Known rows, with every step that occurs:
vatok runu gama tagi: [-2.11 -3.12 -3.87 -2.14 -0.51 -3.32 -1.77  4.42  1.82  1.96  1.36  0.07
  0.52  2.42  0.93  4.95  2.91 -0.02  1.31  3.85  0.96  2.61]
gama runu: [ 0.63 -0.12  0.03 -2.04 -1.83 -2.21  0.78  0.51  1.15  2.82  5.46 -3.13
 -1.79  2.25 -0.62  3.24  0.40 -2.22 -0.68  0.00  0.45  0.41]
fovop runu gama pigugim: [-0.46 -0.31 -1.83 -2.61 -3.27  0.46  0.31  2.10  2.23  4.56 -0.58 -2.32
  0.21  2.63  0.60  5.96  2.42  0.01  0.73  4.42  0.30  2.12]
tagi gama: [-0.39  1.34  0.22 -2.31 -3.80 -0.63  2.24  1.14  1.53  2.11 -0.70 -1.25
 -1.00  0.85  3.21  1.35  1.46 -0.45 -3.89  3.00 -1.26  0.91]
vatok runu mutud pigugim gama tagi: [-0.74 -2.06 -5.25 -2.56 -3.05 -1.47  1.06  3.62  1.82  1.79  1.48  0.46
  3.81  0.18 -0.08  1.94  2.28 -1.84  2.54  3.41  1.62  2.31]
gama runu mutud pigugim: [ 0.60 -0.49 -1.56 -2.60 -2.89  0.51  2.30  0.39  1.15  2.52  5.52 -2.34
  0.61  1.56  0.23  1.14 -0.72 -1.80  0.66  0.52  1.99  1.97]
fovop runu mutud pigugim gama: [-0.24 -0.69 -2.75 -3.44 -2.42  1.27  2.60  1.82  0.67  4.08  1.93 -1.43
  2.95  1.10 -0.14  3.08  4.00 -2.04  2.19  4.03  0.51  1.05]
vatok runu fovop: [ 1.98 -3.11 -4.01 -3.53 -1.47 -3.65 -1.95  2.29 -0.32  3.62  1.30 -0.66
 -0.34  2.11 -7.57  5.45  0.89 -1.25  3.74  3.29  2.01  0.07]
pigugim gama tagi mutud runu fovop: [-0.62  0.02 -1.56 -1.61 -1.21 -1.89  0.06  1.13 -0.41  2.24 -1.48  0.35
  1.72 -2.04  1.53 -0.21  1.93 -1.37  1.04  0.37 -0.99  2.73]
gama runu fovop: [ 1.89 -1.06 -0.38 -3.09 -2.29 -3.05 -1.05 -0.39 -1.22  3.94  4.52 -2.24
 -2.68  2.67 -4.30  3.46 -0.32 -1.44  2.20  0.76  1.01  0.71]
vatok runu mutud pigugim gama tagi kugas: [-0.27 -2.81 -5.77 -2.42 -1.10 -1.41  1.06  3.32  1.20  1.80  1.60  0.94
  2.33 -0.01  2.35  1.66  3.37 -1.87  1.02  4.21  1.25  1.82]
runu fovop: [ 2.81 -0.78 -2.33 -3.39 -0.10 -0.63 -2.32 -0.06 -1.75  3.77  0.65 -0.59
 -1.78  0.96 -4.22  3.73 -0.68 -0.89  1.27  3.14  1.76  0.87]
runu mutud pigugim gama tagi: [-0.42  0.58 -3.68 -2.26 -2.36  2.22  1.52  1.66  0.94  1.49  0.72  0.49
  3.59 -1.41  4.58 -0.45  0.93 -1.67 -0.34  3.35  1.50  3.31]
pigugim gama: [-0.04  1.41 -0.23 -1.52 -3.13 -1.05  0.22  1.60  0.58  2.49 -0.39 -0.81
  2.02 -0.21  2.02  2.59  3.45 -2.54 -2.20  2.93 -0.91  0.06]
kugas tagi: [-1.28  0.38 -3.51 -1.24  4.19  0.23 -1.43  1.85  1.25  2.43  0.70 -0.87
 -2.72 -0.64  3.41  0.26  0.81 -0.93 -3.17  2.31  0.13  1.83]
runu gama pigugim: [ 0.06  1.11 -1.75 -1.52 -4.39  1.96 -0.93  1.65  2.76  2.62 -2.70 -1.31
  0.60  1.14  3.62  3.82 -1.25  0.71 -2.54  3.99  1.44  3.59]
vatok runu mutud: [-0.04 -2.53 -4.84 -2.93 -0.94 -1.97  0.06  3.67  1.73  3.08  3.80 -0.22
  1.04  1.08 -3.25  3.98  0.81 -1.41  1.95  2.76  2.62  0.87]
mutud runu fovop: [ 3.23 -2.15 -0.52 -2.94 -1.07 -0.56 -0.32  0.95 -1.78  4.16  2.40 -2.09
 -0.98  0.42 -6.11  5.17  0.04 -0.39  1.50  1.42  1.15 -1.02]
pigugim gama tagi: [-1.21  1.34 -1.60 -1.11 -1.75 -2.02 -0.61  2.02  0.66  1.74 -0.02  0.16
  1.28 -0.99  5.30  1.48  3.64 -2.28 -1.82  2.78 -1.32  1.92]

Rows:
[ 0.28  1.26 -2.03 -1.68 -3.09  1.44  1.68  0.98  1.32  0.54 -1.95 -0.96
  3.77 -0.87  4.59  0.53  2.56 -2.40 -1.53  3.23 -0.27  2.28]
mutud pigugim gama tagi
[-1.61  2.54 -2.66 -0.87 -2.48  0.36  0.77  1.20  3.01  2.28 -3.57 -0.81
 -2.55 -1.10  6.08 -1.69 -0.63  0.46 -4.78  2.98 -1.28  3.28]
kugas tagi gama pigugim
[-2.84  0.79 -0.60 -1.35 -0.70 -2.26  1.00  1.28  1.39  2.43  1.11 -1.27
 -3.58  0.86  5.06 -1.47  1.81 -0.03 -3.53  1.45 -2.14  2.16]
kugas tagi gama runu
[-0.38  0.53 -4.47 -1.72  2.86  1.99  1.42  0.45  2.81 -0.04 -1.30 -0.60
  1.11 -2.06  4.71 -2.16 -1.46 -1.50 -0.97 -0.19  1.13  5.13]
gama tagi mutud pigugim
[ 0.08 -0.28 -1.32 -1.41 -1.29  2.46  2.26  1.26  2.98  2.11 -2.45 -2.13
  1.74 -1.06  0.24  0.88 -2.44  0.47 -0.82 -1.19  1.23  3.47]
tagi mutud runu gama pigugim
[-2.08  0.51 -4.13 -1.16  5.95  1.17 -0.10  1.18  2.40  1.76 -1.35 -0.56
 -1.80 -1.97  3.50 -3.04 -0.94 -0.77 -2.56 -0.37  0.34  3.71]
kugas tagi mutud
[-0.51 -0.57 -3.12 -1.37  3.27 -0.01  1.03  1.45  2.06  1.29  1.08 -0.89
 -0.32 -2.25  2.65 -0.21 -0.80 -0.94 -0.52 -1.49  0.46  3.62]
gama tagi mutud runu
[ 0.72  0.47 -1.33 -2.50 -2.62  1.21  2.77 -1.03  0.96  1.39 -2.79 -1.60
  3.32 -0.62 -1.04 -2.24 -0.74 -2.09  1.59 -0.95  0.59  3.27]
tagi mutud pigugim gama runu fovop
[-0.42 -1.50 -4.08 -2.95  0.46  0.70  1.94  1.75  0.17  3.69  2.40 -0.31
  0.97  0.42  4.20  2.09  5.39 -1.90  1.05  4.77 -0.17  1.80]
fovop runu mutud pigugim gama tagi kugas
[ 0.69  3.05 -0.73 -1.63 -7.83  0.54  2.72  0.45  3.48  2.20 -3.56 -1.66
 -0.48 -0.12  3.64  1.11 -1.40 -0.12 -4.20  3.01 -0.63  2.26]
tagi gama pigugim
[-2.87 -0.60 -2.61 -1.55  2.46  0.49 -1.08  2.20  1.69  1.17 -1.16  0.43
  0.03  0.14  6.39  0.48  0.46  0.72 -1.30  1.64  0.71  5.50]
runu gama tagi mutud
[-2.48  1.12 -1.87 -1.35  0.74 -0.56  0.48  1.69  1.56  2.16 -1.33 -0.39
 -2.93 -0.23  5.70 -1.44  1.70  0.16 -4.49  2.86 -1.73  2.16]
kugas tagi gama
[-2.68 -1.04 -2.54 -0.98  4.82  1.27  0.22  2.17  1.70  2.15 -1.22 -0.96
 -1.04 -1.36  3.15 -1.80  0.05  0.65 -1.84 -0.46  0.03  3.41]
kugas tagi mutud runu gama
[ 0.81  0.52 -2.65 -1.50 -1.21  1.51  1.58  0.76  0.74  0.69 -1.84 -0.50
  2.21 -1.02  7.05  0.26  3.72 -2.43 -3.01  4.02 -0.74  1.82]
mutud pigugim gama tagi kugas
[ 1.12 -0.02 -3.81 -2.95 -1.03  3.81  1.83  1.16  1.31  1.97  1.79 -0.81
  2.35 -0.40  1.42  0.78 -1.13 -1.39 -0.56  2.93  2.98  2.38]
runu mutud pigugim
[-2.02  0.26 -0.94 -1.98 -1.01 -2.75 -0.13  0.74 -0.15  3.13  0.44 -0.71
 -4.27  1.15  2.64 -1.30  1.18  0.36 -1.60  1.89 -1.69  2.26]
kugas tagi gama runu fovop
